Each row comes from the steps of one path. Every step used is in the known rows, and no mark comes twice. Write the path behind each row, first mark first.
(in the rows, 128 means zero)
Known rows
neboz -> puvamip -> mogepaz -> kufak: [135 124 140 119 145  78 147 112 114 121 105 115 103 101 136 114 113 150
  76  91 116 119 126 136 168  95 131 128 128 103 146 113 117 139 118 107
 106 116 140 128 121 152 132 131 114 137 119 152 123 121 148 115  32 125
 199 131 154 118 123]
neboz -> puvamip -> sizusu: [118 138 129 130 133 146 120 106 114 127 119 117 121 108 147 138 131 133
 125 126 131 135 131 120 155 123 126 129 138 118 125 113 164 134 134 135
 109 128 132 126 131 133 135 137 108 123 137 150 134 120 132 130 109 137
 223 121 136 115 137]
mirageb -> vugo -> mogepaz -> kufak: [122 133 157 114 144 117 143 112 120 123 125 158 105  88 153 131 109 133
  97 114  92 122 131 153 151 136 144 116 127 126 134 131 101 126 126 105
  92 145 134 142 161 136 134 134  97 147 149 133 132 121  95 112 122 132
  94 115 100 133 133]
neboz -> puvamip: [125 121 133 115 131 122 122 122 117 127 132 118 127 114 138 122 134 131
 125 120 125 126 131 120 143 128 133 125 125 114 133 125 149 132 131 122
 119 113 132 126 121 139 124 126 121 132 126 141 122 121 140 130  81 129
 160 124 135 119 130]
mogepaz -> kufak: [133 131 150 129 130 107 143 120 123 127 136 136 112 114 133 121 108 134
 100 114 124 123 128 132 135 108 125 123 128 106 138 128 124 127 125 138
 108 138 130 128 102 129 140 127 131 135 139 129 126 123 129 124 109 137
 127 127 152 128 124]
mogepaz -> kufak -> neboz: [128 133 160 137 126 125 137 112 115 117 122 150 103 107 127 129  87 137
 102 108 119 120 132 123 137  86 138 124 149 120 164 122 106 133 121 147
  90 132 133 125 121 137 142 135 127 137 124 128 122 118 130 123 132 135
 151 123 187 117 134]
puvamip -> sizusu: [121 145 125 141 133 160 125 118 135 127 117 127 122 122 138 145 125 130
 124 134 138 131 129 126 139 118 122 131 141 132 111 117 142 129 128 140
 120 139 127 132 134 117 137 132 120 118 136 136 138 128 129 131 145 135
 187 123 122 120 135]
kufak -> neboz -> puvamip -> mogepaz: [126 125 130 126 136 135 130 116 101 115  81 127 112 106 130 127 117 147
 107 101 108 115 132 125 167  97 148 137 147 123 160 119 102 145 122 108
 110  95 142 129 153 157 114 131 120 135 102 144 124 116 137 119  63 124
 212 127 170 108 134]
puvamip -> neboz: [120 138 135 128 133 131 120 128 117 120 113 141 127 118 118 122 119 129
 132 133 116 130 136 116 141 117 133 128 142 131 135 133 118 131 120 124
 125 126 136 133 112 129 128 129 117 128 127 122 131 120 143 123 105 136
 171 120 182 122 123]
puvamip -> mogepaz: [134 127 117 130 140 108 139 128 126 123  96 119 123 128 122 127 127 140
  98 118 125 123 124 144 143 110 126 136 126 131 120 123 110 136 120 101
 135 116 135 134 152 140 120 126 125 127 116 132 132 131 131 119  90 118
 158 137 123 127 126]
kose -> mirageb -> vugo -> mogepaz: [112 131 119 108 139 123 116 117 135 128 100 154 123 118 140 135 133 122
 143 125  93 130 133 151 145 147 135 115 133 148 122 118  95 124 108  86
 126 130 129 132 183 142 127 144 101 146 144 138 133 132  66 106 159 137
 112 119  45 138 123]
feli -> kufak -> mogepaz -> puvamip -> sizusu: [148 136 141 125 143 158 124 109 119 138 128 147  80 119 161 132 105 127
 120 145 140 164 122 107 139 119 140 142 152 138 134 100 146 120 134 149
 120 117 141 114 121 118 152 159  85 137 135 147 142 124 110 113 120 130
 218 116 130 118 140]
sizusu -> puvamip -> neboz -> kufak -> mogepaz: [131 133 141 110 138 103  74 108 106 138  87 108  89  82 122 115 111 108
 105 122 102 131 142 108 161 101 113 120 158  99 160 120 127 132 108 108
 120  99 148 121  96 152 126 140 113 144 102 159 120 108 139 111 121 141
 224 118 178 122 118]
sizusu -> puvamip -> neboz -> kufak: [127 141 145 116 134 111  82 121 105 128  95 112 110  95 124 120 118 104
  91 123 117 119 143 119 165  93 115 119 136 100 146 141 138 132 109 116
 117 114 142 123  79 149 132 136 123 129 111 156 116 114 141 112 111 145
 212 125 201 117 103]
neboz -> puvamip -> sizusu -> kufak: [126 138 136 135 140 162 114 109 128 125 113 104 123 116 145 137 122 126
  95 123 142 126 128 130 164 127 135 126 119 117 119 127 173 134 136 118
 103 135 133 107 126 124 141 143 131 128 125 141 123 116 133 132  96 140
 245 112 168  97 163]
feli -> kufak: [141 122 141 121 142 119 143 121 122 131 135 139 129 132 136 127 109 123
 127 132 141 135 120 123 128 129 144 134 122 125 132 124 137 126 133 127
 122 122 125 117 126 122 140 143 121 135 119 123 121 128 126 116  96 141
 163 115 138 128 118]
kose -> mirageb: [125 131 111 125 125 112 119 124 142 132 109 130 133 138 123 127 136 122
 141 121 127 134 128 126 127 118 118 120 136 132 132 114 122 128 107 117
 139 125 124 117 137 133 135 131 133 134 132 129 123 139 104 113 145 139
 144 126 103 137 113]
mirageb -> vugo -> mogepaz -> kufak -> sizusu -> puvamip -> neboz: [107 136 170 119 152 123 105 104  95 123 111 158 104  63 141 127  94 121
  70 132  90 125 143 128 192 113 128 107 119 103 137  99 105 123 105  95
  85 157 148 132 111 147 152 126  97 144 110 177 137 100  98  83 130 140
 130  93 170 120 158]
vugo -> mirageb: [126 143 118 124 130  98 102 130 129 131 130 127 131 129 123 124 138 116
 145 131 117 130 129 127 136 120 118 129 126 122 121 128 134 129 122  99
 133 113 125 127 125 125 122 132 133 126 136 120 111 121 126 120 137 142
 181 137  98 135 124]
vugo -> mirageb -> kose: [123 129 122 115 124 118  95 131 122 125 122 100 137 133 109 131 142 111
 151 124 116 129 128 116 146 152 128 144 137 118 109 134 117 127 123  89
 131 109 125 133 123 121 121 126 133 140 135 127 121 128 134 106 148 151
 173 145  89 135 139]
kose -> mirageb -> vugo: [119 138 139 122 131 119 117 122 138 127  95 144 128 127 135 133 146 129
 147 130 106 130 129 151 132 116 127 122 132 146 110 113  99 120 109 108
 133 137 118 125 150 130 143 130 120 137 136 132 129 138  73 106 167 130
 143 121  83 143 126]
sizusu -> kufak -> mogepaz: [138 116 137 129 139 130 112 119 147 136 114 120 111 115 124 118 108 128
 113 119 119 137 122 129 136 141 131 125 128 119 137 121 126 131 136 101
 123 119 137 102 142 121 127 146 133 147 113 125 120 121 124 126 122 123
 161 114 133 118 164]
mogepaz -> puvamip: [137 134 130 129 123 134 115 137 124 129 142 137 102 134 138 127 133 120
 120 137 129 138 129 130 129 119 131 132 121 139 126 127 128 119 126 137
 131 117 132 128 103 119 139 131 110 122 146 144 136 131 117 125 118 120
 112 135 160 120 124]
feli -> kilines: [134 118 131 129 131 132 142 132 143 134 142 141 133 107 149 146 116 141
 131 133 122 133 122 114 136 153 122 135 141 136 136 114 129 128 134 111
 115 134 134 118 153 129 120 127 146 130 113 121 119 127 112 123 122 117
 121 113 114 130 124]
sizusu -> kufak -> mogepaz -> puvamip: [148 123 136 128 135 146 100 127 140 138 128 125  81 124 134 116 116 126
  95 128 122 147 122 129 136 133 135 133 121 135 138 124 132 125 137 115
 125 110 145 102 129 114 135 146 118 146 126 140 127 123 113 127 107 110
 151 115 168 113 162]
puvamip -> neboz -> kufak -> sizusu: [118 157 141 123 132 131 110 124 107 122  89 103  99  88 112 124 118 117
 132 132 119 143 132  89 160 113  98 119 149 115 114 111 129 135 101 128
 113 125 141 120 113 142 133 136 108 135 106 154 117 109 160 101 121 150
 222 103 224 107 142]
mogepaz -> puvamip -> sizusu: [129 149 126 136 127 160 116 126 125 128 129 141  99 131 149 143 131 124
 120 145 137 139 130 130 139 110 128 136 135 147 105 118 155 123 125 155
 123 132 131 126  94 115 146 135 107 114 152 144 144 130 116 126 143 123
 178 131 143 109 137]
kufak -> neboz -> puvamip: [121 124 139 125 124 146 112 111 103 119 115 129 116 106 136 130 118 131
 128 115 112 122 135 108 150 108 142 131 152 119 163 119 128 138 132 130
 100 111 138 129 130 148 124 133 122 134 115 142 119 113 131 128 106 136
 179 123 165 109 136]
mogepaz -> kufak -> sizusu -> puvamip: [125 125 160 131 132 113 109 113 110 136 140 132 111  96 133 125 101 119
  69 123 134 122 134 117 152 100 104 115 106  86 133  92 137 122 111 128
 103 157 136 117  77 136 161 114 135 129 102 169 128 117 124 101 153 131
 119 114 176 121 141]
kilines -> feli -> kufak: [143 125 151 113 150 144 148 130 129 132 119 126 131 138 143 129 106 127
 138 135 147 142 122 118 118 106 149 122 114 127 128 129 140 125 146 126
 135 132 131 103 103 108 138 132 118 136 116  93 125 125 124 100 111 141
 186 111 159 126 102]
kufak -> sizusu: [121 134 129 132 129 147 127 127 120 129 125 119 121 113 118 130 125 132
 130 136 131 140 126 105 136 130 109 123 124 120 111 100 130 129 115 132
 123 142 132 122 132 125 136 121 125 131 108 148 128 125 130 111 160 129
 125 112 157 118 164]
sizusu -> puvamip -> mogepaz -> kufak: [140 121 142 130 144  74 123 115 112 131 108 127 113 107 132 121 103 131
  34 103 127 105 132 153 164  76 124 120 112  95 154 124 113 129 116 105
 114 126 139 126  89 147 145 118 132 126 111 153 128 126 127 111  89 121
 158 141 161 127 109]
kufak -> feli: [137 136 142 123 137 122 126 116 135 129 161 149 119 142 138 140 131 126
 133 121 125 129 133 111 121 113 105 120 132 155 136 115 148 121 121 119
 113 133 129 121 128 137 119 115 137 124 127 114 133 128 132 128 145 140
 141 135 121 124 128]

Which path is each row?
[131 122 114 118 141 102 135 118 110 123  95 114 120 116 130 117 132 145
  98 108 120 122 127 134 162 113 136 132 126 116 133 119 124 140 123  97
 129 101 139 132 141 152 115 129 114 134 113 143 127 122 142 124  48 124
 202 134 130 122 127]  neboz -> puvamip -> mogepaz
[141 147 158 112 143 115 125 123 128 130 147 143 102  96 157 150 110 124
 143 123 108 137 134  82 157 122  84 128 177 152 151 105 149 129 111 105
  99 121 143 109 129 153 102 129 138 134 111 115 112 117 139 113 102 149
 229 113 184 108 109]  puvamip -> neboz -> kufak -> feli -> kilines
[118 135 138 108 144 100 134 108 140 126 109 164 110 100 146 128 115 126
 111 110  93 128 132 157 151 124 134 109 132 127 139 121  83 122 108  97
 104 138 129 130 155 140 137 144  99 156 153 142 130 127  66  98 136 145
 108 115  72 142 118]  kose -> mirageb -> vugo -> mogepaz -> kufak
[140 149 143  98 149 131 116 125 124 131 162 165  76  91 170 153 109 119
 132 125  96 144 138  85 171 134 106 124 158 161 168 118 154 125 111  95
  85 109 158 114 139 157  94 144 102 141 133 137 124 113 118 112  87 142
 182 118 167  95 108]  vugo -> mogepaz -> puvamip -> neboz -> kufak -> feli -> kilines
[122 127 133 129 130 133  95 121 113 135 125 126 127 109 123 133 124 114
  89 139 135 127 135 111 149 117 107 120 108 107 117  98 142 121 116 120
 122 144 137 117  96 136 147 112 137 123  94 173 130 121 120 109 165 123
 124 119 150 117 155]  kufak -> sizusu -> puvamip
[140 127 129 120 128 132 107 126 126 136 135 137  83 119 134 115 125 130
 124 132 116 151 127 119 129 120 131 135 143 140 141 104 119 125 133 132
 134 109 140 125 115 126 129 132 101 143 138 142 138 128 113 124 127 113
 135 127 136 126 141]  kufak -> mogepaz -> puvamip
[129 123 152 134 134 159 108 113 112 118 105 123 119 110 133 128 104 125
 100 111 121 119 131 129 162 117 154 124 128 113 154 125 137 136 132 115
  93 118 139 107 140 136 133 143 134 138 105 135 112 111 132 126  94 139
 205 112 205  91 155]  sizusu -> kufak -> neboz -> puvamip
[135 124 153 115 150 139 114 126 115 141 112 126 131 119 138 134 100 112
  95 144 155 140 126 108 135  98 128 114  95  99 121 101 159 121 133 113
 131 149 136  92  69 110 159 119 125 135  86 141 127 118 114  84 146 133
 187 104 178 119 129]  kilines -> feli -> kufak -> sizusu -> puvamip
[117 130 165 119 146 114 109 108 103 130 125 157 102  72 148 132 103 120
  66 129 104 122 136 138 175 126 121 109 110  94 119 109 112 120 113  94
  90 159 140 129 123 144 155 124 107 147 113 181 134 111  85  91 160 124
  86 105 122 124 163]  mirageb -> vugo -> mogepaz -> kufak -> sizusu -> puvamip
[134 120 155 119 140 141 130 105  96 122 117 145 118 113 146 130  98 126
 132 115 126 133 128 105 153 107 158 133 144 114 158 111 133 135 133 133
  98 105 135 112 130 146 138 149 108 141 105 133 114 112 137 117  74 151
 210 111 168 107 129]  feli -> kufak -> neboz -> puvamip
[137 119 149 124 145 134 115 116 106 140 133 137 130 112 139 131 103 109
  89 142 151 137 126 104 154 117 122 124 101  92 118 104 154 116 119 119
 117 140 133 106 100 131 164 126 123 128  85 166 127 119 120  92 140 140
 159 108 164 119 135]  feli -> kufak -> sizusu -> puvamip
[120 140 122 111 137 134 106 127 134 125 108 163  98 123 149 135 143 113
 129 129  91 142 133 154 149 139 140 119 126 158 121 119  99 116 108  98
 129 122 131 132 157 137 138 145  84 141 157 155 139 137  53 101 153 127
 102 125  71 132 119]  kose -> mirageb -> vugo -> mogepaz -> puvamip
[137 130 146 122 141 139 143 120 114 132 125 134 130 119 130 129 103 124
 124 138 144 148 119 103 139 132 121 129 117 111 107 101 139 125 121 133
 118 138 131 110 129 126 148 137 112 139 101 144 122 122 131  98 122 143
 151 103 163 118 155]  feli -> kufak -> sizusu
[116 129 135 117 142 135 128 120 123 125 115 144 119 104 145 134 130 128
 122 125  95 125 130 153 147 158 145 122 124 142 115 132 102 128 130  97
 114 131 134 143 172 135 120 141  95 146 138 139 137 123  88 118 139 124
  92 116  64 134 146]  mirageb -> vugo -> mogepaz
[134 124 154 137 141 103 121 108 100 121  90 141 103  95 131 127  81 132
  41  99 114 100 138 147 168  55 141 121 131 105 176 117  96 132 110 113
 100 122 144 125 106 159 144 121 137 132 100 157 125 121 123 108 108 127
 178 132 191 118 120]  sizusu -> puvamip -> mogepaz -> kufak -> neboz
[148 127 153 121 152  70 124 106 123 131 144 153 100 121 146 133 103 131
  51 100 121 106 137 142 163  61 105 116 116 120 164 108 134 122 107  95
 104 132 139 117  93 154 133 104 143 125 111 138 134 125 130 108 100 132
 176 146 144 125 106]  sizusu -> puvamip -> mogepaz -> kufak -> feli
[126 129 145 125 143  88 146 109 105 122 100 113  98  87 130 115 111 154
  76 100 120 126 124 111 174  97 112 122 124  94 120  79 123 140 109 111
 101 130 141 123 111 149 138 119 109 138 104 170 124 115 146 100  54 128
 199 120 189 113 151]  neboz -> puvamip -> mogepaz -> kufak -> sizusu
[133 121 118 128 141 105 110 126 118 131  99 121 125 121 128 124 126 125
  67 119 127 106 132 148 160 100 130 127 105 109 135 126 123 128 117  97
 139 116 137 128 109 146 130 118 140 122 107 157 132 127 122 116 105 118
 160 139 124 125 115]  sizusu -> puvamip -> mogepaz
[124 136 136 114 140 144 118 133 111 126 126 161  98 109 153 133 136 120
 120 137  95 135 132 151 149 148 151 126 119 150 111 134 104 119 125 107
 116 125 138 141 153 129 134 138  84 140 156 152 143 127  80 118 137 116
  90 126  94 123 140]  mirageb -> vugo -> mogepaz -> puvamip
[144 118 146 106 155 136 142 122 139 140 105 124 114 125 141 119  92 135
 146 128 133 158 119 107 118 111 144 126 138 129 142 109 123 130 153 119
 137 115 138 100 122 112 131 138 106 157 108  99 126 121 122  99 118 135
 212 104 132 135 122]  kilines -> feli -> kufak -> mogepaz
[125 162 149 121 129 136 101 131  99 121 104 110  73  96 120 124 124 114
 130 139 118 151 131  91 158 107 100 127 143 127 109 109 136 130  95 145
 114 114 144 118  88 139 142 138  91 129 122 168 125 116 148 102 117 139
 204 111 252  95 145]  mogepaz -> puvamip -> neboz -> kufak -> sizusu
[130 140 127 132 131 159 105 115 128 135 116 141  78 114 148 136 125 132
 123 140 123 153 128 111 135 118 126 137 154 147 138 102 132 127 131 148
 125 119 139 126 118 113 140 143  97 132 141 149 147 126 112 126 140 122
 192 121 117 118 151]  kufak -> mogepaz -> puvamip -> sizusu
[134 154 140 122 128 136 101 133 109 123 107 111  79 113 128 120 128 110
 122 133 113 140 135 114 153 101 124 128 149 127 128 137 135 128 105 141
 120 103 139 125  95 141 131 148  94 128 142 148 122 120 140 118  86 137
 201 129 229 109 113]  mogepaz -> puvamip -> neboz -> kufak
[136 135 135 115 134 108 109 115 128 138  94 102  85  98 129 114 119 126
 130 115 112 141 125 104 131 123 109 125 158 113 137 103 126 137 122 122
 124 101 140 119 142 142 120 148 112 150 120 143 114 119 134 125 129 128
 179 123 125 121 138]  neboz -> kufak -> mogepaz
[124 126 125 130 141 114 107 125 108 133  90 112 122 105 119 129 122 131
  64 128 133 120 131 128 165  97 110 125 106 105 114  93 121 129 107  96
 129 132 142 120 123 143 139 110 131 124  81 181 133 123 124 100 129 113
 163 124 156 117 149]  kufak -> sizusu -> puvamip -> mogepaz
[151 138 151 126 149  79 156 109 132 126 139 149  99 124 137 133 109 149
  85  94 117 116 128 128 152  80 106 122 134 140 156 105 122 126 108 107
 103 131 134 123 121 147 121 108 130 131 120 119 130 130 142 114  94 140
 178 143 145 124 124]  puvamip -> mogepaz -> kufak -> feli
[113 157 116 119 139 160 103 119 131 127 100 159  94 119 162 152 139 115
 127 138 102 144 134 148 157 126 138 123 139 161 103 115 121 117 108 110
 121 131 133 130 154 124 143 152  80 132 172 158 151 132  51 105 172 132
 163 121  68 121 132]  kose -> mirageb -> vugo -> mogepaz -> puvamip -> sizusu
[142 161 158 112 137 120 100 123 116 126 143 136  70 122 142 132 132 110
 134 129 112 141 141  96 148  84 104 124 155 152 142 123 152 120 103 130
 111 104 143 116  95 144 118 132 105 125 144 134 130 121 145 115 108 147
 223 131 224  99 105]  mogepaz -> puvamip -> neboz -> kufak -> feli
[135 157 157 123 157 173 107 111 136 127 147 172  78 123 173 163 124 117
  98 134 110 133 134 148 168 133 133 121 116 178 112 133 159 113 123  95
  85 149 142 116 152 115 137 140 101 130 158 137 149 123  79 116 163 137
 189 117 111  98 166]  mirageb -> vugo -> mogepaz -> puvamip -> sizusu -> kufak -> feli
[112 132 146 112 144 102  97 102 116 134 107 161 107  83 145 134 109 110
  77 121 101 125 138 138 172 115 113 100 111 103 129  85 105 118  93  88
  99 158 135 118 135 147 156 130 108 148 116 182 131 120  60  75 180 139
 100 107 104 135 143]  kose -> mirageb -> vugo -> mogepaz -> kufak -> sizusu -> puvamip
[118 127 136 118 143 119 115 103 108 136 134 140 109  82 137 129  88 112
  58 118 119 123 137 115 169 119 112 106  99  89 141 101 137 128 116 104
  91 148 146 120 109 143 144 126 115 139 107 184 130 113 117 103 138 139
  80 111 148 117 144]  vugo -> mogepaz -> kufak -> sizusu -> puvamip
[142 122 149 123 138 119 137 125 144 135 182 165 126 122 160 155 116 140
 144 127 125 134 127  91 136 141  96 128 146 160 152 101 149 119 128 104
 107 138 135 110 135 137 111 112 157 129 111 107 127 128 110 122 138 129
 132 124 108 121 127]  kufak -> feli -> kilines
[131 134 148 138 136 111 149 115 115 114  88 144 100 109 124 127  89 145
  81  99 110 112 128 137 157  72 141 131 152 115 170 115  81 139 111 128
 101 119 140 133 139 148 135 130 127 135 110 132 125 122 137 112  91 134
 171 129 183 118 128]  puvamip -> mogepaz -> kufak -> neboz
[128 129 152 121 147 138 109 114  95 131 120 147 131  99 126 125  93 113
  94 148 137 141 133  96 170 103 126 124 115 101 124 111 144 119 109 118
 117 139 140 111  84 137 158 129 115 133  82 163 129 107 132  86 106 144
 207 102 217 109 132]  feli -> kufak -> sizusu -> puvamip -> neboz
[132 128 152 142 131 163 110 120 124 122 106 129 121 124 121 133  98 127
 106 120 124 115 128 136 147 111 148 129 129 126 142 135 118 135 128 119
 104 128 133 107 146 126 134 141 142 135 112 119 116 116 129 127 138 137
 170 114 190 103 154]  sizusu -> kufak -> neboz
[139 130 138 127 141  90 158 121 124 123 104 132 111 111 125 119 102 147
  73 104 119 118 123 148 153  92 130 127 128 113 133 127 101 133 116 112
 115 127 135 131 131 136 129 127 120 133 120 132 127 128 138 114  77 125
 159 134 156 132 120]  puvamip -> mogepaz -> kufak
[132 133 134 121 131 132  98 125 118 127 119 148  83 111 130 109 118 132
 126 140 102 153 135 106 144 122 135 133 154 148 153 112 113 128 127 131
 129 104 146 129  98 127 125 141  95 142 133 138 138 119 131 120 101 123
 182 121 184 122 134]  kufak -> mogepaz -> puvamip -> neboz
[134 142 128 125 143  96  95 121 106 135  71  85 100  89 117 129 123 115
  66 119 128 117 129 120 171  91  92 122 119  89 104  97 135 136  99  98
 128 111 143 116 118 156 134 125 128 127  80 183 119 120 138  96 130 128
 198 123 178 109 142]  neboz -> kufak -> sizusu -> puvamip -> mogepaz
[126 147 140 124 129 133 114 125 118 132  98  90  99 100 118 132 126 118
 122 131 129 142 124 101 144 120  93 123 135 106  91 108 140 132 106 135
 117 130 134 114 137 142 132 134 115 132 104 162 116 121 144 110 152 135
 167 113 178 108 149]  neboz -> kufak -> sizusu
